In the rows, zero is written as 128.
Known rows, with every way that one mark hangs from another
K_331(K_778): [140 119 106 119 106 126 120  86 118 108 143 149 132 122 135  79 146 122
 141 139 132  98 133 104 143 127]
K_30(K_737(K_637)): [178 131  74 125 125 123 109  95  98 117 107  93 145 141 125  69 157 158
 147 140 149 130 107 114 118  99]
K_94(K_67(K_517 K_814(K_637)) K_456 K_760 K_815): [131 128 174 176 179  99 141 219 161 154  96 119  86 101 147 218  75 134
  97 134 169 162 129 204 176 167]
K_918(K_30(K_737(K_637) K_797)): [157 135  67 122 129 122 101  67  81  81  80 116 182 182 130  35 174 109
 140 129 171 143 122  64  70  89]
K_67(K_94 K_814(K_637)): [191 119  86 162 140  93  88 133 130  87 100 107 149  99 150 162 123  90
 109 192 168 157 122 144 203 120]
K_778(K_331(K_797(K_30(K_94(K_456))))): [ 85 107 123  46 100 150 140  81 115 122 160 176 109  74 132  67 136 125
 168 111  75  79 102 107 135 136]
K_918(K_30(K_94(K_67 K_456 K_815) K_797)): [ 59 132 171 134 138 132 149 101 141 126 136 161 129 167 118 134 139 105
 143  99 111 136 154 108  61 114]
K_30(K_94(K_67(K_517) K_815) K_737(K_637) K_797): [118 149 135 115 142 135 136 105 110 108  90 139 153 138 142 142 135 164
 154 115 142 152 127 156  43 112]
K_94(K_67(K_814) K_456 K_760 K_815): [100 147 182 154 163 106 147 191 152 164 126 122  82 137 113 181  98 113
 100 130 129 144 140 184 152 168]
K_797(K_30(K_94 K_737)): [147 114  89 107  88 175 119  80 116 103 132 130 165 145 121 110 148 150
 127 149  93 104 118  96 117 104]
K_797(K_30): [158 102  78 135  96 127  94 106 126  96 129 134 155 134 135 110 142 112
 119 156 124 102 134  92 157 109]
K_30(K_94): [126 116 117 150  85 147 118  85 125 115 151 125 144 130 105 135 144 150
 151 168 104 110 141 121 123  97]
K_331(K_778 K_797(K_30(K_94(K_67 K_815) K_737))): [ 75 123 144  24 119 163 146  78 150 111 154 197 119 109 142  78 125 126
 170  74  89  70 115 103  83 159]
K_331(K_778 K_797(K_30(K_94(K_67) K_737))): [102 106 113  26 104 158 124  59 137  93 149 205 142 113 137  69 138 135
 173 103  81  62 113  98  81 155]
K_30(K_94 K_737(K_637(K_814)) K_797): [151 176  85  85 141 143  92  83  88 112  82 103 168 110 116  78 170 129
 157 150 168 147  92 143  53  91]
K_797(K_30(K_94(K_456 K_760))): [110 121 145 123 106 158 139 139 118 160 149 108 106 110 108 148 130 151
 128 121  90 108 119 132 141 121]
K_67(K_94(K_456 K_760 K_815) K_517 K_814(K_637)): [160 146 155 169 176  98 156 215 114 146  94  88  95  75 178 218  87 117
  73 139 178 199 117 194 230 148]
K_94(K_456 K_760): [135 135 141 153 130 118 148 151 109 164 143  97  98 129 117 124 134 146
 114 123 127 128 123 132 157 126]
K_737(K_637): [160 119  83 148 116 106  90 105 113 118 119  98 132 116 121  94 149 144
 160 153 150 120 125 124 133  98]
K_797(K_30(K_737)): [174 113  69 114 107 143 111  94 111  94 119 131 168 155 138  84 151 128
 106 144 122 112 118  84 141 110]
K_331(K_778 K_797(K_30)): [130 104  86  55  96 126 108  75 122  89 146 183 139  92 151  46 140  97
 152 117 126  69 119  80 146 142]
K_331(K_797): [137 116  92 118 100 108 115  87 121 101 148 150 146 122 132  78 142 120
 145 147 137 104 132  97 144 116]
K_456(K_94(K_67(K_814))): [134 118 139 161 122 102  98 140 166 124 120 150 138 166  99 153 111  98
 117 164 127 122 159 158 122 143]
K_760(K_94(K_67)): [132 112 131 164 130  97 110 147 154 137 157 136 135 144 110 143 127 120
 132 131 122 126 155 108 118 144]
K_30(K_94(K_760) K_737): [129 141 138 132 105 167 147 108 104 137 138  99 135 153 103 125 139 172
 132 138 106 122 120 117 106 116]
K_760(K_94): [148 123 114 164 114 114 120 137 130 137 156 110 139 136 111 119 136 118
 120 138 135 136 144  97 144 124]

Rows
[134 150 166 158 151 102 183 190  84 157 132  99  97  98 185 188 113 142
  79 110 139 184 131 158 202 133] => K_67(K_94(K_456 K_760 K_815) K_517)
[115 138 196 169 171 100 118 206 198 167 114 100  77 135 101 180  69  99
 126 103 168 132 137 176 131 160] => K_456(K_94(K_67(K_814(K_637)) K_760 K_815))
[108 153 153  91 145 169 158 150 109 187 126  69  79 107 113 115 126 170
 144  67 111 129  87 145 111 121] => K_797(K_30(K_94(K_456 K_760 K_815) K_737(K_637)))
[103 118 131 126  93 160 122 107 143 119 150 126 130 120 121 144 126 127
 138 129 102 105 135 113 135 106] => K_797(K_30(K_94(K_815)))
[139 117 126 168 131 100  97 160 158 123 132 142 146 148  97 167 115  95
 108 174 128 141 158 143 138 163] => K_760(K_94(K_67(K_814)))
[139 120 163 180 181  96 140 219 176 162 116 128 100  97 140 214  79 116
  95 126 166 178 139 186 170 169] => K_760(K_94(K_67(K_517 K_814(K_637)) K_456 K_815))
[130 159 102  79 138 162  98 124 120 134 102  93 129  86 130 103 139 133
 150 123 147 134  91 143 110 105] => K_797(K_30(K_94(K_815) K_737(K_637(K_814))))
[119 136 177 161 188 100 133 205 177 168 112 104  67 111 118 186  85 113
 118 117 161 140 120 188 160 166] => K_94(K_67(K_814(K_637)) K_456 K_760 K_815)
[145 138 135 156 140 100 170 155  92 135 133 120 120 100 195 175 124 134
  85 128 138 182 136 149 203 115] => K_67(K_94(K_456 K_815) K_517)
[ 91 100 109  55  82 152 113  66 120  86 153 182 135  87 131  67 135 119
 174 133  82  71 114  88 125 131] => K_778(K_331(K_797(K_30(K_94))))
[113 126 172 169 154 100 167 194 146 173 152 137 103 121 148 184 105 140
 101  95 129 162 153 149 145 155] => K_760(K_94(K_67(K_517) K_456 K_815))
[118 130 168 173 157 103 153 205 149 158 129 145 114 125 134 209  93 115
  79 139 135 180 156 184 162 172] => K_760(K_94(K_67(K_517 K_814) K_456 K_815))
[ 87 142 135 111 143 140 122  80 122 104  99 135 151 177 117  91 149 123
 170  98 135 137 133  97  23 104] => K_918(K_30(K_94(K_67 K_815) K_737(K_637) K_797))
[120 121 159 178 138 101 142 180 151 141 147 144 129 133 147 184 103 132
 108 117 136 156 166 132 137 151] => K_760(K_94(K_67(K_517) K_815))
[109 152 171 152 146 120 169 169 122 180 150  89  75 125 125 133 120 138
 110  92 134 138 124 138 158 130] => K_94(K_456 K_760 K_815)
[153 131  79 131 115 133 120  64  89  69  99 144 196 207 136  52 172  94
 106 141 153 141 137  47  84  95] => K_918(K_30(K_737 K_797))
[176 150  73 110 137 119 108  78  83  99  88 105 168 152 124  52 172 127
 143 130 171 137 106 106  74  93] => K_30(K_737(K_637) K_797)
[101 130 174 155 135 102 135 146 175 155 151 133 102 159 116 136 108 116
 137  90 128 116 156 131 105 129] => K_456(K_94(K_67 K_815))
[127 132 135 102 116 176 156 130 103 159 139 104 118 133 114 123 136 165
 115 109  87 117 101 123 124 123] => K_797(K_30(K_94(K_456 K_760) K_737))
[121  98 112 131  95 142  79 113 159  88 118 167 159 134 102 181 119 111
 130 197  89 103 150 153 126 140] => K_797(K_30(K_94(K_67(K_814))))
[121 129 121 106 103 178 140  98 128 118 139 122 141 142 125 119 135 139
 125 118 101 115 119 103 118 106] => K_797(K_30(K_94(K_815) K_737))
[111 122 152 101 132 158 147 139 128 158 138 129 112 140 115 147 129 169
 128 103  74 107 114 135 101 143] => K_797(K_30(K_94(K_67 K_456 K_760) K_737))
